Every row comes from one small tree of marks. Brackets hold a mark, then the marks that hang from it, in the order of their numbers. Every link used is in the known rows. Which tree was each row made from?
Known rows:
[k_329 [k_312 k_240] k_371]: [-10.9   4.0  -1.8  22.1 -26.4 -22.3  -7.1 -10.4 -60.2  35.7 -12.4  37.1
 -49.1 -21.9  -6.9 -50.0 -18.5 -34.0 -16.0 -25.8   5.6  -0.7  -3.1  42.2
  18.8]
[k_329 k_371]: [-18.2  20.1   6.1  20.1   0.8 -28.3  -6.9  12.1 -59.9  23.8 -17.4  40.8
 -49.3 -28.0  -2.1 -28.4 -26.0 -26.7  -2.7 -44.0   7.4   2.8   4.6  49.2
  16.3]
[k_240 k_178 [k_312 k_329]]: [-27.3  -0.6  -8.8  31.2  30.4   6.2  -3.4  32.8 -22.5  -7.8  16.7  -7.0
 -53.2 -40.4 -10.8 -14.4 -14.3 -13.0   4.8  -6.2  15.6   9.0  -2.5  34.1
   1.4]
[k_709 k_240 [k_312 [k_329 k_371] k_339]]: [-31.2 -20.5  17.3  46.0 -16.7  -8.7  -0.1 -27.5 -62.4  33.9 -21.9   0.5
 -33.5 -40.0 -16.8 -33.9 -27.7  12.1  17.6 -27.2   1.5  -2.2  -3.6  -1.1
  -2.0]
[k_709 [k_240 [k_178 k_270]] k_339]: [ -7.9   7.6  11.4  13.4  50.9   0.7   7.6  20.2 -18.8  39.4 -19.5   1.5
 -50.1 -27.1 -27.0 -17.4 -21.3  14.4  29.4 -24.3  13.1  -5.6 -22.8  15.4
 -12.5]
[k_240 [k_178 k_270] [k_312 k_329 k_339]]: [-19.1 -10.0  -1.4  73.2  26.0  12.0  -1.2   2.7 -31.0   2.7   3.1 -17.5
 -46.0 -21.2 -22.5 -20.6  -3.3  -4.0  15.9  -9.5   3.9  -0.8 -16.7  21.1
 -11.8]
[k_178 k_270]: [-10.3  29.4   3.9  44.1  22.2 -15.0  -5.3  11.5 -50.6  23.9  -8.0  27.4
 -35.3 -15.3  -6.7 -40.6 -25.6 -15.5  17.2 -34.1  18.7  -5.3 -24.9  42.6
   1.0]
[k_240 [k_312 k_329 k_339]]: [-27.3  -7.7  -0.1  47.1  -6.9  12.9  -7.4  -1.9 -42.5  11.4   9.7   5.0
 -42.5 -25.5  -5.1 -22.6 -11.6  -3.8  11.2 -16.1   7.3   6.8  -0.4  17.5
   4.2]
[k_544 [k_178 [k_270 [k_240 [k_312 k_329]]]]]: [-20.7   3.8  12.0  74.2  19.8 -34.8   0.6  17.3 -23.1 -12.2   6.7   7.1
 -33.3 -18.5 -18.5  -1.8 -15.8 -15.1  37.6 -18.5  31.9  -8.4 -12.7  37.4
  -2.6]
[k_312 [k_240 k_178] [k_329 k_371]]: [-11.1  -1.2  -0.7  32.5  -4.1  -9.5   0.6 -11.5 -49.3  -5.2  -7.4  -2.5
 -63.3 -32.2 -14.6 -26.7 -15.2 -33.6 -12.2 -22.1   6.7  -3.1  -9.3  30.0
   4.7]
[k_312 [k_240 k_178] [k_329 k_371] k_339]: [-15.5 -14.4   4.0  51.7 -21.2   2.6   2.0 -30.4 -51.7  -1.7 -12.0 -10.7
 -60.2 -26.2 -16.2 -24.4  -6.9 -21.6  -9.4 -21.8  -4.2  -3.1  -7.0  18.8
   7.4]
[k_178 [k_270 [k_240 [k_312 k_339]]]]: [-18.2  -0.5  12.5  76.6   8.6 -19.0   5.9   8.6 -37.7  16.2 -12.6   6.4
 -28.3  -8.4 -24.9  -9.6  -1.6   2.4  37.9 -23.2   8.4  -3.1  -1.3  36.9
   2.4]
[k_178 [k_270 k_240]]: [ -5.6  23.5  11.6  58.3  14.8 -34.8   5.3  12.8 -43.9  16.8 -10.4  26.5
 -31.8 -10.7 -16.8 -24.7 -18.8 -14.8  38.0 -34.1  26.5  -8.4 -15.5  52.7
   0.1]
[k_709 [k_312 k_240] [k_329 k_371] k_339]: [-23.2  -4.8   8.2   9.4   7.6 -18.5 -10.1 -21.6 -64.0  38.7 -37.5 -13.0
 -56.1 -33.9 -36.6 -24.1 -30.0   3.8 -13.2 -31.9  10.6 -13.9 -21.6  12.0
  11.8]
[k_240 [k_312 [k_329 k_371] k_339]]: [-26.4 -14.9   2.6  50.2 -10.8  -1.5  -5.7  -6.2 -54.4  13.2 -10.8  16.4
 -46.4 -27.6  -9.8 -20.0  -8.5 -14.0   1.1 -29.6  -3.9   6.5  15.1  20.6
   6.8]
[k_544 [k_178 k_270]]: [-17.3  35.6  14.7  48.5  19.5 -27.4 -12.7  16.8 -36.8  16.8   0.4  26.0
 -36.9 -18.3  -3.1 -21.2 -32.9 -23.6  18.5 -33.0  27.8 -12.9 -36.0  46.8
   8.4]
[k_544 k_178]: [-26.6  32.5  12.2  22.2   4.6 -23.8 -18.6  22.0 -29.7  12.9  10.9  28.8
 -44.6 -27.1   3.5 -17.5 -36.3 -22.4   9.4 -30.0  29.4  -5.8 -17.0  48.3
  22.1]
[k_270 [k_240 k_178 [k_312 k_339]]]: [-30.3  -5.9   7.2  53.8  10.7 -12.3   5.7  29.7 -18.4  -0.5   1.2  -9.7
 -44.6 -23.8 -26.1   8.0  -3.3  -1.7  26.2  -7.2   4.4   5.6  10.8  44.5
  10.4]
[k_544 [k_178 [k_270 k_240]]]: [-15.1  30.8  22.3  65.2  13.2 -49.2  -3.0  16.8 -29.3   5.3  -1.8  24.1
 -34.9 -11.5 -16.8  -7.7 -25.2 -17.2  38.9 -30.3  33.9 -13.6 -24.0  57.4
  10.5]
[k_709 k_240 [k_329 k_312 k_371] k_339]: [-14.8  -3.0   7.0   1.5  26.9 -14.5  -2.3   5.8 -36.4  79.8 -34.4  40.7
 -64.8 -25.3 -24.9 -20.5 -22.3  -0.6   7.8 -36.0   8.5  -1.3  -4.6   1.5
  15.7]
[k_270 [k_240 k_178]]: [-16.1  18.2   8.4  37.3  16.9 -30.6   5.4  36.9 -27.3  -0.1   2.9   9.3
 -47.9 -27.1 -17.7  -4.0 -19.6 -20.7  28.2 -17.9  22.1  -1.1  -3.6  59.5
  12.6]

Which tree is each row?
[-14.6   1.6  -3.4  22.8  -7.6 -19.1  -3.6   2.5 -44.0  22.3  -8.4  21.0
 -58.0 -29.1 -15.8 -39.2 -15.5 -33.6 -18.9 -14.7   0.1  -0.5  -9.1  47.6
  16.9]  [k_329 [k_312 [k_240 k_178]] k_371]
[-23.4   0.5   1.7  64.5  32.1   6.8  -1.4  19.8 -27.4  12.6  -7.3 -10.2
 -43.6 -20.7 -22.4 -13.6  -5.1  -3.0  14.4 -12.1  -0.4  -1.6  -9.8  34.2
  -3.5]  [k_240 [k_178 k_270] [k_312 k_339]]
[-24.0  -4.7  -3.0  30.3   5.9 -12.2  -3.9  12.6 -51.7   6.5  -7.0  22.3
 -46.8 -33.9  -7.3 -18.2 -17.7 -22.1  -2.7 -29.0   6.9   9.8  12.8  33.1
   4.8]  [k_240 [k_312 [k_329 k_371]]]
[ -7.9  -2.7   0.2  30.1 -19.8 -14.4  -2.1 -22.7 -65.9   9.4 -11.5  18.1
 -52.7 -24.1  -8.2 -36.3 -19.4 -29.7  -9.5 -32.5  11.5  -0.3  -5.0  22.5
   7.6]  [k_312 k_240 [k_329 k_371]]
[-19.2  12.6  -2.3  47.2  50.6  -6.4  -0.7  40.8 -26.2   6.6  -2.6  -1.9
 -40.5 -27.2 -19.1 -16.0 -13.2 -10.0   9.0 -13.8   9.3   1.4 -16.4  46.2
  -4.4]  [k_240 [k_178 k_270] k_312]
[-13.6  -4.9   2.4  44.8 -34.2  10.6  -5.8 -35.2 -51.0  13.5   3.7  -2.7
 -47.9 -16.3  -2.4 -40.9 -13.4  -9.1   5.3 -20.2  11.9  -3.3 -17.5   8.9
   7.8]  [k_312 k_240 k_329 k_339]
[-12.5   1.8  -6.1   7.1  25.0   3.0  -9.0   2.6 -22.3  46.0  -5.1  -5.4
 -75.2 -20.7 -31.6 -27.1 -15.4  -9.2  -8.2  -6.3  17.1  -8.7 -30.3  16.0
  15.0]  [k_709 [k_329 [k_312 [k_240 k_178]]] k_339]
[-25.9 -15.8   4.5  66.5   7.1  -5.1   7.4  15.5 -18.1 -12.5  10.2 -16.1
 -49.4 -28.4 -23.4   5.2  -2.3  -5.0  29.6  -3.0  11.9   4.6   6.1  31.1
   2.5]  [k_270 [k_240 k_178 [k_312 k_329 k_339]]]
[-32.2 -17.9   0.0  54.3   5.7   1.6  -1.2   6.1 -39.0  -3.5  -5.9  -3.5
 -55.0 -35.7 -17.1  -6.9  -6.5 -14.3  -0.8 -18.0  -7.7   6.1  15.2  26.5
   4.4]  [k_240 k_178 [k_312 [k_329 k_371] k_339]]
[-25.8 -11.2  11.8   2.9   9.2   2.1  -1.9  -9.8 -42.5  38.5  -7.0 -10.7
 -36.4 -44.3 -19.5 -36.6 -37.3  24.8  26.5 -16.4  25.7  -0.9 -19.5  -6.1
 -13.3]  [k_709 k_240 [k_312 k_329] k_339]
[-14.9  -7.9   3.7  40.0 -44.1  -9.0  -9.3 -31.6 -61.9  41.8 -19.0  28.2
 -47.8 -15.9  -8.1 -50.7 -10.5 -24.7 -12.3 -23.7  -6.6  -2.1  -2.6  29.2
  20.2]  [k_329 [k_312 k_240 k_339] k_371]
[ -9.0   5.6   7.7  62.8   5.3   3.8  -1.4 -17.9 -39.4  13.4  -9.9 -16.2
 -47.1 -11.7 -19.4 -31.5  -6.0  -7.7   7.0 -16.1   2.3 -10.7 -28.8  27.1
   1.7]  [k_312 [k_240 [k_178 k_270]] k_339]
[-20.0  -3.0   0.2  44.5   6.6 -20.0   4.8  21.6 -31.7  -3.7   8.2  12.2
 -38.3 -26.6 -15.2  -9.3 -14.5 -11.6  26.9 -15.1  26.8   6.2   6.5  38.0
   1.3]  [k_270 [k_240 [k_312 k_329]]]
[-25.1  -9.5  -0.9  -1.1  69.4   9.8   3.1  44.9  -1.8  41.3 -14.9 -17.9
 -66.0 -34.6 -34.4  15.9 -15.1  21.0  12.5 -15.0  11.9   1.7  -7.3   2.6
   6.4]  [k_709 [k_240 k_178 k_312] k_329 k_339]
[-17.3   1.7  -6.9  56.4  46.2   2.9   1.8  26.6 -27.8  -4.2   5.4  -8.0
 -44.7 -28.8 -19.3 -17.8 -11.8 -13.3  10.5  -9.8  14.8   0.4 -22.3  32.7
 -11.5]  [k_240 [k_178 k_270] [k_312 k_329]]
[-17.3  -4.2  -1.7  38.8 -20.3   8.5  -6.4 -12.8 -32.8  29.3   6.8  -1.6
 -53.9 -19.6 -12.6 -42.0  -6.9 -17.0  -4.5   0.1   2.2  -3.1 -21.4  31.9
  15.6]  [k_329 [k_312 [k_240 k_178] k_339]]
[-15.6  -9.3   7.8  86.0   4.5 -13.5   7.7  -6.9 -38.8   5.7  -3.6   1.9
 -32.6 -10.5 -22.9 -15.4   0.7   2.0  40.7 -19.4  12.7  -3.0  -5.0  24.2
  -9.1]  [k_178 [k_270 [k_240 [k_312 k_329 k_339]]]]
[-14.0  -7.0   0.5  47.8 -15.9  14.5  -1.8 -23.7 -37.0  -1.6   7.6 -22.9
 -57.1 -24.9 -10.7 -27.0  -9.4 -15.6   2.9  -9.9   6.3  -3.1 -19.3  15.5
   5.0]  [k_312 [k_240 k_178] k_329 k_339]
[-13.1   7.4  -7.0  21.3  -2.1  -3.4  -6.8   9.7 -30.8  21.8  12.3   8.8
 -53.0 -26.0  -8.9 -43.9 -17.9 -23.9  -8.4  -1.0  12.2  -1.5 -23.7  43.8
  13.6]  [k_329 [k_312 [k_240 k_178]]]
[-26.5   6.4  21.3  82.8   5.3 -30.2  -2.5  10.4 -21.3   7.1  -5.0   9.1
 -30.7  -8.2 -20.7   9.5  -9.5  -3.2  39.0 -20.8  19.7  -7.8  -6.0  43.9
   9.6]  [k_544 [k_178 [k_270 [k_240 [k_312 k_339]]]]]
[-24.4   4.9   0.1  37.1  30.9 -24.3   5.8  48.9 -14.4  -5.5   6.9  -5.4
 -43.9 -32.2 -22.3   7.6 -10.0 -11.3  21.6  -6.1  17.9   3.3   7.9  58.5
   7.9]  [k_270 [k_240 k_178 k_312]]
[ -3.8  -3.4   3.4  72.8  -1.3  14.2   2.1 -30.6 -42.2   2.1  -2.1 -23.5
 -51.1 -13.1 -20.0 -37.2  -4.2  -9.7  11.8 -11.8   5.8 -14.3 -35.0  12.9
  -9.0]  [k_312 [k_240 [k_178 k_270]] k_329 k_339]
[-26.0   5.6  10.3  51.5  64.3 -13.4   4.2  25.6 -33.3  43.1 -20.8 -22.3
 -37.5 -35.1 -36.2 -20.1 -28.6  16.3  22.4 -15.4  17.7 -19.6 -43.2  10.3
  -3.8]  [k_709 [k_240 [k_178 k_270]] k_312 k_329]
[-10.7 -11.0   8.2  46.8 -39.2  -1.8  -3.2 -42.8 -66.5  12.3 -15.9  10.2
 -53.5 -17.7  -6.2 -36.1  -9.7 -18.6  -6.2 -31.6   0.0  -2.8  -0.4  14.1
  10.6]  [k_312 k_240 [k_329 k_371] k_339]
[-17.7   4.7   5.7  -0.6  54.8   4.9   2.5  30.7 -10.3  50.3 -18.1  -9.6
 -70.3 -32.2 -28.6   3.3 -23.7  13.5  18.0 -23.2  17.4  -5.4 -18.8   3.0
  10.2]  [k_709 [k_240 k_178] k_329 k_339]
[-17.7  -7.0   3.7  44.4 -24.5  -6.8  -5.2 -18.1 -45.9  28.0 -12.4  11.6
 -60.1 -22.1 -16.4 -37.5  -6.4 -25.4 -12.9 -14.4 -10.0  -3.7  -3.5  33.3
  19.3]  [k_329 [k_312 [k_240 k_178] k_339] k_371]
[-11.4   0.3   3.3  67.9  23.6 -21.7   7.9  14.5 -37.0  -0.3  -3.0  12.0
 -29.9 -15.5 -22.4 -14.9  -8.2  -8.5  38.7 -19.6  24.8  -1.8  -6.6  36.7
 -11.3]  [k_178 [k_270 [k_240 [k_312 k_329]]]]
[-18.9 -14.3   8.5  13.1 -17.2 -11.7  -5.9 -39.2 -69.6  13.6 -19.1 -13.4
 -47.8 -37.7 -25.3 -43.3 -31.0  -1.9  -7.2 -25.8  11.9  -4.2 -15.6   9.3
  -4.8]  [k_709 [k_312 k_240 [k_329 k_371]] k_339]
[-22.8  14.2  16.8  64.2  25.2 -41.3  -1.9  33.6 -20.7  -0.2   0.9  13.7
 -30.2 -15.3 -20.8   7.1 -16.5 -11.6  35.0 -20.6  27.9  -7.5 -12.6  54.1
   6.5]  [k_544 [k_178 [k_270 [k_240 k_312]]]]
[ -8.8   0.9   1.9  63.5  -5.1   3.9  -3.5 -19.6 -36.3  31.6  -2.4  -1.2
 -47.1 -11.2 -21.5 -49.1  -5.1 -14.9   2.5  -4.6   0.4 -10.3 -33.7  29.5
   1.5]  [k_329 [k_312 [k_240 [k_178 k_270]] k_339]]
[-22.5 -14.8   4.2  -2.3  45.9  -7.7   2.8  23.6 -28.4  55.9 -40.8  13.0
 -59.0 -30.4 -31.9   9.1 -16.2  12.7   5.9 -38.0   3.1   4.4  11.7  -1.5
  11.3]  [k_709 [k_240 k_312] [k_329 k_371] k_339]
[-18.8   6.9  -0.7  20.0  24.0  -8.2  -5.4  24.9 -27.7  73.9  -7.0  34.0
 -51.3 -21.9 -12.8 -29.1 -23.9  -4.2  13.0 -21.6  20.9  -3.2 -18.4  11.1
  19.2]  [k_709 k_240 [k_329 k_312]]
[-12.1   2.9  -4.3  29.6   1.0   3.4  -3.3  -2.2 -36.3  -4.1  12.4 -14.1
 -58.3 -30.2  -9.6 -32.7 -15.4 -20.0  -1.4  -8.8  18.1  -3.3 -22.9  27.7
   3.4]  [k_312 [k_240 k_178] k_329]
[-22.8  10.9   0.4  47.6  -1.6  -0.8 -18.0  -2.5 -41.8  58.1  -3.0  28.6
 -57.0 -12.5 -14.1 -38.9 -17.2 -13.9   7.7 -23.2  13.3  -7.8 -18.2  19.7
  24.1]  [k_709 [k_329 [k_312 k_339]]]
[-16.6  -2.4  -2.6  59.3  42.1  -9.6   3.7  19.4 -41.1  -6.5 -15.8   4.6
 -49.6 -31.7 -22.4 -16.8 -11.3 -20.0   1.5 -22.5   2.2   1.5  -4.7  36.9
  -9.7]  [k_240 [k_178 k_270] [k_312 [k_329 k_371]]]
[-17.8   1.4  -0.7  45.2 -16.8   2.5 -15.0 -20.9 -45.2  56.2  -5.9  10.0
 -57.7  -8.0 -14.4 -40.0  -9.8 -14.6  -5.7 -14.3  10.9  -9.6 -25.6   9.9
  26.2]  [k_709 [k_329 [k_312 k_240 k_339]]]
[-29.8  12.7   9.4  10.4  31.0 -11.7 -15.0   5.5 -47.0  43.6 -15.3  -7.7
 -51.8 -34.7 -29.2 -28.3 -37.8   9.9  10.2 -25.6  26.1  -7.7 -28.6  17.8
   7.9]  [k_709 k_312 k_329 k_339]
[ -3.9  15.6   1.6  43.4  21.3  -5.7   2.5   6.0 -38.8   7.8  -6.2  -4.9
 -45.8 -19.3 -18.0 -30.5 -14.9 -17.0   2.2 -16.1  11.0 -11.6 -34.0  39.5
  -0.4]  [k_312 [k_240 [k_178 k_270]]]
[-16.3   2.3   3.6  36.7 -10.4   6.2  -1.7  -8.0 -38.1  11.0   0.8 -16.5
 -54.5 -21.7 -11.2 -26.6 -10.4  -8.9  -1.4 -12.9   3.2  -5.0 -15.5  30.3
  14.0]  [k_312 [k_240 k_178] k_339]
